Known rows, with every way that one mark hangs from another:
U[B[E[J]] D]: [-0.64  2.21  1.36 -0.20  0.86 -1.94 -2.30  0.85  1.51 -0.67  3.46  3.01
 -0.20 -4.21  2.51  2.01  3.02  0.72  2.66  1.23 -1.35  0.75]
Y[E[A J P]]: [ 1.22  0.22 -1.09  2.27  2.11  2.08 -0.18  0.73 -0.19 -0.95  5.26  3.62
 -2.15 -2.01  4.17  1.55  1.15 -0.69  2.57  2.78 -0.34 -0.69]
T[E[A B J]]: [ 0.51  0.16 -1.13  3.41  1.72  1.26  0.84 -0.29  0.72  0.89  1.17  1.15
 -1.81 -0.79  0.72 -0.22  3.19 -1.61  1.41  4.48 -1.97 -3.50]
T[E[J]]: [-1.65  0.92 -0.20  1.12  1.68  0.55 -0.90  2.31  0.33  1.87  1.14  2.09
 -0.81 -3.46  1.03  0.65  1.22 -0.54 -0.22  3.50 -0.37 -3.46]
E[J]: [-0.46  0.89 -0.27  1.17  2.27 -0.14  0.42  1.25  0.05  0.87  2.32  1.30
 -1.45 -2.64  1.36  0.71  1.00 -0.61  1.36  2.52 -0.72 -1.81]
D[E[A J Y]]: [ 1.29 -1.81 -0.84  0.67  5.11  1.48  1.21 -1.76  1.19  1.05  1.51  0.46
 -3.23 -2.35  0.94  0.85  2.85 -1.33  3.81  3.87  0.67 -2.93]
D[E[P]]: [ 0.55 -0.08 -0.24  0.84  2.72  0.22  0.97  0.29  0.05  1.68  2.38  0.77
 -1.83 -1.48  1.20 -0.52 -1.05  0.40 -0.46  2.02  1.31 -1.10]
P[E[D Y]]: [-5.55  1.71 -1.61  2.46  1.68  0.36 -1.70 -1.02  0.85  1.71  1.98 -1.60
 -2.47 -2.72  0.16 -0.29  1.49 -1.04 -1.92  2.34 -0.71 -5.20]
D[E]: [ 0.83  0.26 -0.50  0.23  1.72 -0.19  1.26 -1.25  0.10  1.03  0.74  0.04
 -2.10 -0.06 -0.30 -1.16 -0.13 -0.51  0.57  1.99  0.93 -0.56]
U[B]: [-1.22  2.18  0.71 -0.02 -1.00 -0.88 -1.29  0.79  0.37  0.10  1.76  1.53
 -0.47 -2.02  0.47  0.65  1.93 -0.37 -0.92  1.79 -0.16 -0.45]
Y[E[A B J P]]: [ 1.35  1.23 -1.61  4.72  2.06  1.37  0.88 -1.32  0.26 -0.96  5.33  2.19
 -2.63 -0.58  3.72  0.75  1.60 -1.26  2.92  3.07 -1.93 -1.37]
B[E[A J P Y]]: [ 0.04 -2.41 -0.19  1.19  5.71  2.24  0.96  0.29  0.51  1.54  3.66  0.97
 -3.22 -3.18  2.61  1.47  1.64 -0.88  3.49  3.10  0.67 -3.18]
Y[E[A P]]: [ 1.11  0.28 -1.10  1.93  0.39  2.14 -0.07 -0.04 -0.82 -1.13  4.44  2.77
 -2.02 -0.09  2.78  0.18  0.64 -0.79  0.50  2.53  0.24 -0.06]
U[B D[E]]: [ 0.13  2.57  0.81 -0.44 -0.54 -2.24 -2.31 -0.37  1.56 -0.68  2.03  2.55
  0.11 -2.70  1.04  0.75  2.74  0.91 -0.04  1.76 -0.46  1.10]
Y[E[B[U] D P]]: [-2.30  4.40 -2.06  5.75 -1.74 -2.34 -0.56 -2.31  0.01  0.75  2.88  0.45
 -1.71  0.84  2.13 -0.10  0.56 -1.53 -1.52  1.32 -4.02 -3.41]
B[E[Y]]: [-1.73 -0.07 -0.02  0.48  2.91  0.39  0.58 -1.40  0.16  1.67  1.15 -1.09
 -2.99 -1.21 -0.25 -0.32  0.61 -1.42  1.20  2.02  0.96 -2.62]
U[D[E]]: [ 0.74  1.44 -0.19  0.36  1.03 -1.46 -0.50 -0.77  0.61 -0.18  1.71  1.45
 -0.76 -1.32  0.59 -0.49  1.27  0.54  0.19  2.28 -0.35  0.43]
D[E[J Y]]: [-0.82  0.09 -0.51  0.95  4.98 -0.04  0.41 -1.10  1.27  1.98  1.44 -0.04
 -2.91 -3.59  0.80  0.97  1.35 -0.79  2.51  3.12  0.69 -3.51]
T[E]: [-1.76  1.07 -0.21  0.88 -0.03  0.49 -0.86  1.54 -0.24  1.69  0.27  1.21
 -0.69 -1.55 -0.26 -0.70  0.78 -0.68 -2.20  3.18  0.16 -2.80]
U[D]: [-0.77  2.26  0.05  0.91 -0.17 -1.42 -1.46  0.92 -0.05 -0.50  2.45  1.84
 -0.04 -1.85  0.93  0.13  1.97  0.25 -1.02  2.54 -1.43 -0.05]
Y[E]: [-0.59  2.52 -0.96  1.49 -0.68  0.31 -0.50 -0.89 -0.59 -0.81  2.79  1.50
 -2.01 -0.02  1.24 -0.30  0.13 -1.22  0.24  1.75 -0.03 -0.19]
E[B D P]: [-1.82  2.87 -1.39  5.10  0.99 -1.15  1.70 -1.91  0.47  1.65  2.08 -1.50
 -2.63 -0.14  0.40 -1.91  0.64 -0.65 -1.09  1.25 -2.48 -3.58]
Y[E[A B D P]]: [ 0.23  2.50 -2.47  5.49 -0.11  0.75  1.41 -3.82  0.26 -0.80  3.44  0.19
 -3.69  1.75  1.70 -1.64  1.80 -1.56  1.03  1.59 -2.42 -2.05]
B[E[P] U]: [-0.67 -0.38  0.22  0.70  0.77 -1.17 -0.18  1.66 -0.85  2.03  2.34  1.34
 -0.39 -0.70  2.00  0.87 -1.09 -0.44 -1.07  1.76 -0.69 -1.56]
Y[E[A B D J]]: [ 0.72  2.74 -2.57  5.26  0.67  0.39  1.67 -4.53  1.00 -1.29  2.65  0.18
 -4.06  1.18  1.63 -1.02  3.19 -2.21  4.04  1.87 -3.38 -2.19]

Rows:
[ 0.60  1.65 -2.08  2.78  0.73  1.02  0.65 -2.53  0.53 -1.29  2.67  1.63
 -3.49 -0.33  2.07 -0.22  2.72 -1.58  3.64  1.64 -1.77 -1.51]
Y[E[A D J]]
[-1.14  1.19 -2.02  4.88  3.41  0.15  1.83 -3.85  1.60  1.07  1.16 -1.74
 -4.11 -0.99  0.15 -0.45  4.58 -2.28  3.09  3.11 -3.10 -5.41]
E[A B D J Y]
[-0.78  2.37  1.33 -0.60 -0.89 -1.79 -2.27  0.08  1.01 -0.91  2.61  2.25
 -0.17 -2.22  1.24  0.74  2.50  0.53  0.70  1.02 -0.72  1.35]
U[B[E] D]
[-0.47 -0.35 -0.99  4.34  4.74  1.17  1.03 -0.51  0.87  1.32  3.84  0.21
 -2.71 -2.75  2.20  1.32  3.03 -1.35  1.95  4.47 -1.66 -4.66]
E[A B J P Y]
[-0.90  2.03 -0.71  2.48  1.94  0.65 -0.87  1.32 -0.18 -0.04  5.36  2.98
 -1.76 -3.39  4.03  1.61 -0.37 -0.21  1.22  2.12 -0.29 -1.40]
Y[E[J P]]
[-2.40  1.14  1.04 -0.33  1.40 -0.30 -1.19 -1.03  1.06  1.08  1.48 -0.01
 -2.06 -2.58  0.07  0.88  2.09 -0.96  0.91  1.60  0.88 -2.03]
U[B[E[Y]]]
[-0.86  0.76  1.20 -0.05  0.75 -0.20 -0.65  1.04  0.42  0.90  3.29  1.58
 -1.11 -2.38  1.75  0.64  0.17  0.30  0.01  0.75  0.89 -0.17]
U[B[E[P]]]
[ 0.20  0.96 -1.85  4.83  1.16  0.28  2.40 -2.54  0.39  0.67  2.06 -0.92
 -3.05  1.13  0.48 -1.94  2.15 -1.17  0.15  2.08 -2.55 -2.95]
E[A B D P]
[-0.31 -0.71  0.68 -0.56  1.42  1.11 -0.46 -1.67  0.95  0.12  1.50  0.52
 -2.47 -1.29  0.25  0.76  3.61 -1.46  2.25  2.33  0.80 -1.31]
U[B[E[A Y]]]
[ 0.15  1.25 -1.90  3.41  1.69  1.37  0.42 -1.04  0.39 -0.62  4.27  2.30
 -3.23 -1.62  3.41  0.43  1.81 -0.75  2.62  1.64 -1.44 -2.01]
Y[E[A D J P]]
[-0.69 -1.23 -0.47  1.55  3.15  1.91  0.05  0.62 -0.12  1.10  3.00  0.77
 -2.06 -2.26  1.40  0.79  2.09 -0.93 -0.41  3.87  0.50 -3.34]
E[A P Y]
[ 0.51  0.40 -0.18  0.20 -0.49  0.26  0.90 -2.80  1.09 -0.33  0.58  0.10
 -2.86  0.67 -0.12 -1.16  3.15 -1.07  2.38  0.27 -0.57 -0.42]
U[B[E[A D]]]
[-1.52  2.27  0.20  0.49 -0.57 -1.25  0.14 -2.17  1.17  0.58  0.57 -0.36
 -2.50 -0.64 -0.31 -1.03  1.71 -0.63  1.14 -0.50 -0.57 -1.01]
U[B[E[D]]]
[-3.71  1.51 -0.41  4.58  4.04  0.47 -1.00  1.17  1.24  3.33  2.63  0.43
 -1.76 -4.91  1.71  1.34  1.80 -0.82 -0.79  4.64 -1.36 -6.91]
T[E[B J P Y]]
[ 2.58  0.33 -0.87  3.16  2.07 -0.34  0.86 -1.98  0.92 -0.44  3.37  1.33
 -1.37  0.14  1.76 -0.71  2.29  0.24  0.86  3.23 -1.63 -0.07]
U[D[E[A B P]]]
[ 1.38 -0.74 -1.33  3.17  5.10  0.77  2.16 -3.74  1.62  1.10  1.44 -0.91
 -3.76 -0.84  0.50  0.09  3.32 -1.93  4.15  4.11 -0.94 -3.56]
D[E[A B J Y]]
[ 0.82 -2.06 -0.67  0.96  4.33  1.94  0.86 -1.00  0.47  1.54  2.19  0.41
 -2.80 -1.66  1.08  0.20  1.49 -0.72  0.79  3.64  1.57 -2.78]
D[E[A P Y]]
[-3.76  1.70 -0.96  2.91  2.54 -0.24 -0.14 -0.55  0.58  2.42  1.95 -0.93
 -2.74 -3.16  0.52 -0.25  1.20 -0.59 -1.58  1.97 -0.57 -5.27]
E[D P Y]
[-1.61 -0.31 -1.31  3.02  4.46  1.25  0.54 -0.34  1.03  1.66  2.80  0.39
 -3.22 -3.82  2.04  0.99  3.24 -0.91  1.71  3.04 -1.16 -5.33]
E[A D J P Y]
[ 1.15 -1.65 -0.90  0.32  3.41  1.53  1.16 -2.54  0.63  0.91  0.59 -0.31
 -3.11 -0.38 -0.35 -0.42  2.43 -1.53  1.80  3.59  1.27 -2.31]
D[E[A Y]]
[-1.36  3.08 -1.55  4.80  1.77 -1.58  1.93 -2.59  1.16  1.10  1.20 -1.35
 -3.03 -0.75  0.29 -1.11  2.12 -1.29  1.88  1.57 -3.42 -3.70]
E[B D J]
[ 1.21 -0.86 -1.18  1.37  2.79  0.90  2.55 -2.32  0.80  0.42  1.13 -0.15
 -3.83  0.11  0.75 -1.07  2.23 -1.29  4.57  1.02 -1.11 -1.68]
B[E[A D J]]
[ 1.41  0.32  0.97 -0.47  0.92 -0.45 -1.55  0.19  1.42 -1.68  3.47  3.55
 -0.59 -2.90  2.76  1.96  4.59  0.28  3.90  2.04 -1.32  1.33]
U[B[E[A J]] D]
[-1.36  0.25 -1.58  2.06  1.76  0.86  0.90 -2.63  0.58  0.82  0.31 -1.17
 -3.44 -0.48 -0.68 -0.89  3.69 -1.92  0.68  2.68 -0.85 -4.23]
E[A D Y]
[-4.63  2.11 -1.00  2.25  1.01  0.20 -1.17 -0.91  0.96  2.85 -0.86 -0.88
 -2.49 -2.68 -1.19 -0.95  2.46 -1.36 -2.15  2.89 -0.61 -6.47]
T[E[D Y]]
[ 1.51 -0.69 -0.04 -0.10 -0.69 -1.43 -0.99  0.04 -0.42 -0.72  1.71  2.58
  0.26  0.77  1.60  0.92  2.82 -0.79  0.89  2.73 -2.33  0.66]
B[E[A] U[D]]
[-2.48  1.77 -0.49  3.95 -0.67 -1.44 -1.42  1.89 -0.29  2.92  1.40  1.35
  0.63 -1.08  1.31  0.65  0.53 -0.83 -4.04  3.98 -2.67 -4.64]
T[E[B[U] P]]
[-1.01  1.81  1.52  0.38  1.84 -1.52 -2.58  2.30  1.40 -0.09  5.04  3.71
  0.08 -5.50  3.92  2.68  2.09  1.53  1.72  1.30 -1.06  0.22]
U[B[E[J P]] D]
[-2.08 -0.14  0.00  0.83  3.08 -1.26 -0.80  0.37  0.38  2.37  1.44  0.51
 -1.45 -2.83  1.62  2.34  1.38 -1.64  1.87  2.84 -1.25 -3.99]
B[E[J Y] U]
[-3.60  1.62 -1.65  2.49  1.87  0.06 -1.01  0.41  0.87  1.06  3.02  0.05
 -1.84 -3.07  1.70  0.08  0.94 -0.30  0.19  1.81 -1.63 -3.52]
P[E[D J]]
[-2.61  3.23 -1.50  4.39 -0.55 -0.78  0.68 -2.29  0.85  2.05 -0.79 -1.34
 -2.29  0.33 -1.39 -2.58  1.87 -1.45 -1.71  2.25 -2.54 -4.81]
T[E[B D]]
[-2.27 -0.35 -1.64  4.00  3.91  1.75 -0.53 -1.13  1.19  0.62  3.93 -0.43
 -2.43 -2.29  1.87  1.24  3.31 -1.79  1.65  4.81 -1.88 -4.59]
P[E[A B J Y]]
[-2.92 -0.06 -1.18  2.60  2.11  1.92 -0.67 -0.08  0.70  2.49  0.79  0.41
 -2.50 -2.73  0.43 -0.37  3.03 -0.99 -1.80  3.72 -0.26 -6.36]
T[E[A D P Y]]
[-1.97  1.78 -0.48  3.85  0.83  0.25 -0.12  0.97  0.11  2.37  1.91  0.56
 -0.96 -1.44  0.72 -0.80  0.30 -0.42 -2.77  3.46 -1.06 -4.03]
T[E[B P]]
